What can hang from each mark
q57: q168 q190 q648 q727 q830
q190: q57 q127
q474: q385
q313: q385
q723: q428 q648 q727
q385: q313 q474
q648: q57 q385 q551 q723
q727: q723
q168: q57
q551: q763
q428: q723
q763: q551
q127: q313 q830

Each row was made from one small tree. The marks that hang from a mark follow it in brackets, in the order of their numbers. Every link used is in the known rows. Write each row's tree.
(in the rows, 128 means zero)
Known rows
q723(q648(q57(q727) q385(q474))): [110,90,125,112,146,191,138,119,116,161,153,125,82,111,121,91,126,134,129,118,129,128,141,153,129,99,141,143,137,123,122,106,138,100,134,166,144,89,123]
q648(q57(q168) q551): [120,128,145,102,129,144,109,129,126,153,112,134,73,146,115,79,109,125,137,144,128,116,115,137,151,138,185,141,155,160,109,140,130,93,116,150,116,113,138]
q313(q385): [116,116,116,135,129,122,126,123,111,117,129,121,129,113,149,118,117,120,101,134,114,138,139,111,107,143,121,119,129,147,117,120,110,101,131,149,153,125,120]
q723(q727): [119,94,115,121,136,116,129,138,146,142,121,112,114,127,133,122,118,121,135,128,110,121,122,123,124,113,126,127,129,110,125,111,136,172,130,133,142,130,119]
q428(q723(q648(q57) q727)): [101,79,110,118,142,119,149,132,152,128,132,135,84,119,138,105,107,137,151,136,124,110,137,138,115,98,128,125,133,100,136,130,137,155,122,174,130,116,84]
q428(q723(q648 q727)): [114,78,108,123,142,101,159,129,150,119,130,126,92,118,145,114,107,142,143,131,118,112,137,130,109,98,108,121,129,101,130,138,140,169,121,173,128,120,94]
q727(q723(q648(q385))): [142,98,118,148,138,137,175,104,126,124,150,114,111,126,130,109,124,106,112,109,122,139,133,137,134,116,146,114,132,133,134,99,142,137,113,169,150,115,137]
q168(q57(q190 q648 q830)): [131,124,132,155,148,116,112,128,119,88,124,127,118,102,128,141,121,112,152,115,116,155,159,140,132,134,83,81,162,124,145,158,98,138,143,178,130,126,101]
q127(q313): [102,139,149,105,136,121,124,129,132,116,125,129,127,127,123,118,130,130,141,127,141,133,123,151,119,147,134,110,133,133,146,118,127,143,109,118,106,109,142]
q168(q57(q830)): [131,123,138,154,139,120,109,145,132,101,126,129,130,126,144,115,120,94,141,130,123,157,138,137,121,131,104,94,144,110,155,155,107,126,144,155,145,133,121]
q648(q57(q168)): [121,148,147,102,128,140,117,135,121,152,132,144,113,151,111,106,120,98,141,150,130,108,114,157,140,135,162,142,147,135,117,130,129,101,124,136,122,123,131]
q763(q551): [132,159,110,124,126,126,123,129,112,99,115,117,126,140,123,121,125,118,144,134,157,124,132,116,156,128,153,127,140,118,119,121,123,130,128,130,132,108,124]
q313(q385(q474)): [96,131,128,125,145,150,108,122,99,126,132,118,126,118,147,113,122,124,97,128,118,133,129,122,108,142,104,119,141,141,122,127,111,85,120,158,153,131,125]
q474(q385): [124,135,147,113,127,128,111,125,119,146,133,108,128,138,137,111,128,106,124,141,125,131,117,141,149,118,137,116,127,137,123,121,140,138,154,128,128,119,136]
q428(q723(q648(q551(q763)))): [117,76,112,129,131,107,151,122,140,102,117,133,78,115,147,98,117,157,142,129,118,119,151,111,122,100,125,127,148,131,130,161,128,126,107,185,114,100,105]
q648(q551 q723(q428)): [104,110,125,127,152,150,128,128,121,121,117,118,82,100,146,95,102,156,109,121,94,136,136,74,128,156,157,109,130,149,131,151,120,99,123,150,108,165,121]
q57(q190(q127)): [114,113,144,116,159,133,132,117,110,117,137,153,121,118,109,126,154,125,119,130,104,116,133,146,146,140,115,120,157,146,127,140,116,133,110,127,92,145,138]
q727(q723(q428 q648(q551))): [130,110,117,165,141,151,161,113,134,103,135,94,81,110,132,115,88,123,105,127,100,134,149,94,151,140,167,103,128,140,137,135,132,121,102,186,138,123,125]
q727(q723): [136,127,125,147,134,136,152,116,127,118,143,123,131,130,130,124,124,105,107,114,127,129,121,121,139,132,140,104,137,132,138,100,137,137,105,143,138,137,128]
q168(q57): [140,126,122,151,137,114,126,134,138,109,131,128,129,126,147,132,121,105,127,129,121,141,129,130,127,136,109,113,123,113,143,151,111,134,146,142,130,131,128]
q648(q57 q551 q723): [91,112,130,107,141,173,118,124,128,153,131,147,76,110,129,83,127,145,128,120,121,137,122,102,128,141,182,131,145,146,133,119,125,97,123,143,113,145,108]
q648(q551): [126,107,125,127,129,133,120,122,133,129,108,118,89,122,132,101,116,154,124,122,125,136,129,107,138,131,150,127,135,151,119,138,129,121,119,141,121,119,136]
q168(q57(q190)): [137,128,117,145,146,112,130,127,131,101,144,146,118,111,131,135,122,114,131,123,112,134,132,137,140,147,108,109,144,123,133,157,104,127,138,149,105,131,125]
q648(q57(q190) q551 q723(q428)): [82,113,124,112,162,175,117,127,117,129,133,151,58,86,119,84,103,155,126,123,96,125,139,93,151,167,189,110,158,157,129,144,109,73,116,160,86,158,103]
q648(q551 q723): [111,110,126,116,143,147,133,118,126,137,129,132,91,109,140,98,126,154,115,111,111,140,124,90,120,142,151,124,138,148,124,133,130,117,121,139,111,152,121]
q57(q168 q190(q127(q830)) q727): [121,111,158,100,168,136,156,139,87,130,168,132,119,131,100,115,129,113,102,161,91,89,120,153,144,131,108,125,170,165,83,136,136,122,116,112,75,134,134]
q190(q127(q830)): [89,104,164,128,158,128,127,143,108,117,133,101,145,146,120,127,156,111,104,170,112,123,119,144,123,119,111,119,130,145,139,125,127,139,126,99,116,150,130]
q474(q385(q313)): [125,132,149,110,127,122,99,109,122,135,123,96,118,140,129,124,106,109,128,128,120,117,129,129,134,122,138,114,113,141,124,136,138,142,153,142,124,95,138]
q385(q474): [103,147,141,114,149,163,105,126,112,138,132,124,124,134,126,122,135,132,121,121,131,122,115,141,129,128,107,129,144,119,133,135,128,109,114,140,131,134,134]
q57(q190): [125,130,122,121,142,126,134,119,119,118,144,152,115,110,109,132,129,138,133,120,117,120,133,136,144,141,126,122,154,141,117,138,120,120,117,136,99,127,125]
q723(q648(q551)): [127,108,117,136,127,141,146,113,142,130,130,111,75,113,123,119,114,149,132,134,118,140,147,114,131,119,151,145,125,138,120,149,135,130,123,168,132,94,125]
q190(q57(q168 q727) q127(q830)): [115,113,165,135,176,125,144,146,109,125,154,91,126,167,123,127,127,81,96,182,108,114,116,129,115,137,131,149,125,148,130,120,149,137,141,101,108,138,138]
q57(q168 q190): [139,152,142,101,145,106,141,121,107,127,145,153,115,139,101,122,120,113,134,137,108,100,117,158,149,151,132,132,169,153,93,158,128,111,113,144,90,130,146]
q723(q428 q727): [111,95,113,135,147,120,122,148,142,122,107,92,105,114,140,118,87,123,127,140,89,116,139,103,134,131,136,108,120,111,134,134,124,150,132,146,138,147,118]
q428(q723(q648(q57 q385))): [114,80,121,117,141,120,150,121,127,122,129,147,90,124,139,86,122,145,142,124,139,121,140,157,115,101,131,119,135,123,135,131,131,114,125,172,123,113,109]

Write each row's tree
[130,125,119,166,140,148,167,116,130,103,147,100,105,113,131,131,95,105,107,131,101,129,147,108,144,137,153,103,124,126,143,129,132,125,108,176,143,129,120] | q727(q723(q428 q648))
[131,134,166,131,167,111,129,124,120,125,125,119,124,177,126,125,141,69,113,159,111,121,119,139,123,154,140,155,127,139,147,143,137,141,129,124,116,148,162] | q190(q57(q168) q127)
[114,87,111,151,130,137,137,129,140,102,110,90,66,99,137,109,96,140,133,146,79,130,173,80,147,123,164,134,135,141,133,175,115,105,116,191,129,95,123] | q723(q428 q648(q551(q763)))
[45,138,158,111,160,128,112,146,97,103,145,86,136,129,130,114,123,124,110,165,133,134,108,151,94,150,113,95,142,156,137,108,116,106,113,122,124,112,123] | q127(q313(q385(q474)) q830)
[111,90,127,118,161,133,141,128,102,128,126,125,116,111,151,83,123,134,110,107,100,137,133,118,115,141,139,101,126,138,135,122,121,97,141,141,121,172,139] | q648(q385 q723(q428))
[92,89,136,110,144,202,113,140,120,154,140,149,71,92,130,62,115,144,130,112,119,146,142,95,122,125,168,111,164,141,130,106,131,89,126,148,126,136,89] | q648(q57(q727 q830) q551 q723)
[147,110,108,144,146,136,143,132,129,110,159,146,109,95,136,130,111,125,120,115,109,128,141,122,140,137,101,108,143,122,118,142,111,127,141,142,102,118,115] | q168(q57(q190 q727))
[88,115,177,106,168,136,107,133,104,98,127,155,123,118,101,99,155,110,145,129,115,139,143,170,133,145,112,85,187,146,152,140,111,132,96,137,98,136,139] | q57(q190(q127(q313)) q830)
[110,93,122,136,144,154,136,129,123,127,124,109,80,110,126,95,100,125,135,141,106,132,160,138,138,125,170,123,120,131,137,137,120,89,140,177,141,110,127] | q723(q428 q648(q57 q385))
[105,87,142,105,151,147,103,132,102,135,126,162,99,120,108,62,137,118,154,111,132,141,139,176,140,121,157,101,181,147,133,108,116,84,130,155,129,120,131] | q648(q57(q190 q830) q385)
[106,62,114,110,159,110,149,125,132,128,123,121,85,125,149,86,116,147,136,116,121,114,129,151,107,90,98,115,140,104,130,131,139,152,121,180,135,122,114] | q428(q723(q648(q385(q474)) q727))
[135,157,137,134,153,109,139,112,122,129,132,106,116,149,133,153,114,96,132,134,121,133,131,113,107,155,135,150,122,134,137,129,140,143,147,151,125,141,119] | q190(q57(q168 q648(q723)))
[134,66,127,113,140,114,113,102,120,125,86,105,74,130,135,75,103,162,125,88,123,130,138,117,120,124,154,116,126,171,116,135,127,114,128,161,126,93,164] | q648(q385(q313) q551)
[112,57,114,120,125,145,134,117,135,141,116,120,60,115,127,70,136,134,148,127,111,139,154,127,139,94,181,151,152,149,128,126,125,104,125,184,140,70,133] | q723(q648(q57 q385 q551(q763)))
[113,111,115,145,134,182,143,136,132,129,146,111,79,92,123,123,84,131,128,150,101,121,169,107,142,126,162,131,115,118,130,138,126,97,136,168,133,104,98] | q723(q428 q648(q57(q727)))
[112,90,105,144,145,131,146,138,152,124,125,82,84,104,133,132,83,123,134,149,79,122,158,105,130,121,141,125,112,102,132,147,130,156,133,175,148,120,109] | q723(q428 q648 q727)
[61,127,149,119,148,105,127,148,107,97,141,89,139,126,133,120,118,122,114,170,131,138,116,143,92,149,127,95,132,162,134,103,117,118,121,115,121,106,119] | q127(q313(q385) q830)
[114,87,128,114,154,116,142,107,120,111,124,129,91,126,141,100,110,154,135,106,132,111,142,147,102,105,101,114,130,123,134,153,132,119,118,187,122,106,123] | q428(q723(q648(q385(q313 q474))))
[98,105,132,147,139,172,112,137,134,115,113,105,55,101,120,91,83,134,146,151,103,145,171,109,144,132,181,114,140,135,144,163,118,84,125,193,143,107,108] | q723(q428 q648(q57(q830) q551))
[139,96,139,151,145,107,103,122,118,94,97,98,119,121,146,121,111,108,149,99,124,157,161,140,106,118,87,79,136,126,153,148,103,139,157,184,157,109,121] | q168(q57(q648(q385(q313)) q830))
[69,121,161,102,161,150,115,136,112,122,145,144,113,125,94,111,149,117,137,156,125,116,121,168,141,142,151,114,160,150,143,114,116,118,110,115,89,125,119] | q648(q57(q190(q127(q313 q830))))
[91,120,152,89,152,151,116,150,123,163,141,146,108,138,118,81,121,81,151,139,105,124,114,144,113,128,155,121,170,115,132,117,134,125,128,151,137,159,103] | q648(q57(q168 q830) q723(q727))
[110,43,113,99,160,125,139,121,125,156,110,117,76,114,154,54,127,153,118,93,101,143,116,109,114,119,151,115,142,147,118,101,137,143,134,146,129,151,140] | q648(q385 q551 q723(q727))
[122,88,111,136,119,133,145,117,145,123,124,110,76,112,129,114,126,138,140,135,102,137,156,100,136,105,154,154,143,139,125,153,127,126,115,179,132,77,124] | q723(q648(q551(q763)))
[98,104,116,122,157,137,138,140,131,132,132,113,112,105,146,117,104,124,119,127,83,123,130,91,114,141,134,109,123,110,137,126,125,141,134,140,124,175,105] | q648(q723(q428 q727))
[105,92,110,123,132,149,142,130,160,156,141,113,83,116,116,123,114,113,152,144,109,124,139,134,127,101,157,150,125,100,131,113,139,164,134,164,154,97,98] | q723(q648(q57) q727)
[110,107,139,122,129,183,107,149,121,144,140,145,108,111,119,92,116,117,143,129,135,134,146,133,130,112,147,115,155,122,133,102,130,100,131,136,142,113,97] | q648(q57(q727 q830))
[129,126,124,112,135,165,158,120,125,149,171,146,80,111,98,122,110,119,140,144,112,107,146,147,144,123,154,153,150,133,99,135,137,109,125,164,112,87,110] | q723(q648(q57(q168 q190 q727)))
[104,107,129,127,137,167,122,120,133,130,137,139,56,102,100,98,115,138,156,135,120,144,157,135,145,122,172,131,165,143,128,147,123,102,117,186,129,90,107] | q723(q648(q57(q190 q830) q551))
[149,97,134,96,147,136,164,116,89,155,136,111,113,117,140,106,120,131,114,101,109,118,138,129,112,115,99,118,142,151,86,101,143,133,146,148,122,133,121] | q57(q168 q648(q385 q723) q727)
[110,74,103,143,146,134,140,134,155,124,109,75,52,98,137,111,74,143,130,145,77,129,157,88,138,122,159,125,118,121,125,154,131,150,127,186,143,112,115] | q723(q428 q648(q551) q727)
[119,111,121,138,135,184,136,137,124,136,149,129,102,106,126,103,98,115,112,126,120,116,140,111,149,129,165,109,135,129,131,90,131,103,119,140,130,125,102] | q648(q57(q727(q723(q428))))
[111,66,119,116,142,122,144,118,131,123,117,141,65,120,142,69,114,160,141,121,138,125,141,143,122,104,146,117,139,138,129,137,131,109,120,181,120,107,114] | q428(q723(q648(q57 q385 q551)))
[154,136,127,155,154,132,155,129,126,120,153,106,105,144,136,123,80,83,102,138,112,116,129,99,132,157,160,134,123,134,128,116,151,121,130,146,126,130,135] | q190(q57(q168 q727(q723(q428))))
[157,124,128,139,141,153,182,126,115,129,164,108,99,122,128,114,78,99,99,137,94,103,140,115,146,133,141,118,138,137,99,128,149,117,112,166,127,117,128] | q57(q168 q727(q723(q428 q648)))
[129,135,163,97,161,113,138,119,98,126,137,153,121,147,101,115,144,100,121,145,96,97,119,167,151,150,119,131,171,158,103,161,123,123,105,133,82,147,159] | q57(q168 q190(q127))
[122,94,131,144,165,136,143,141,116,103,163,129,121,106,131,130,129,115,105,143,98,125,134,132,136,131,89,102,145,134,126,140,112,135,139,124,94,133,116] | q168(q57(q190(q127(q830)) q727))
[113,112,136,90,143,182,137,130,116,170,148,148,69,115,127,71,107,135,117,125,111,115,119,105,133,140,177,139,155,155,99,118,139,90,123,140,102,136,113] | q648(q57(q168 q727) q551 q723)
[102,60,108,127,152,142,138,138,142,142,116,92,68,109,133,90,90,119,141,140,88,126,153,133,134,111,169,122,120,112,136,121,128,134,143,181,155,111,118] | q723(q428 q648(q57 q385) q727)
[111,111,168,150,168,133,106,135,124,109,119,120,126,154,127,116,147,78,125,146,120,153,143,129,112,141,133,128,137,127,177,131,128,140,133,131,139,149,139] | q190(q57(q830) q127)
[115,108,137,130,144,134,102,116,108,103,102,119,84,94,109,118,118,156,157,106,120,150,168,124,142,128,114,88,184,161,123,145,113,129,117,184,125,115,101] | q57(q190 q648(q551) q830)
[87,132,132,120,149,173,120,138,120,136,140,142,108,106,131,107,115,121,126,136,106,126,134,107,127,152,167,116,130,123,148,126,115,86,132,140,116,166,98] | q648(q57 q723(q428))
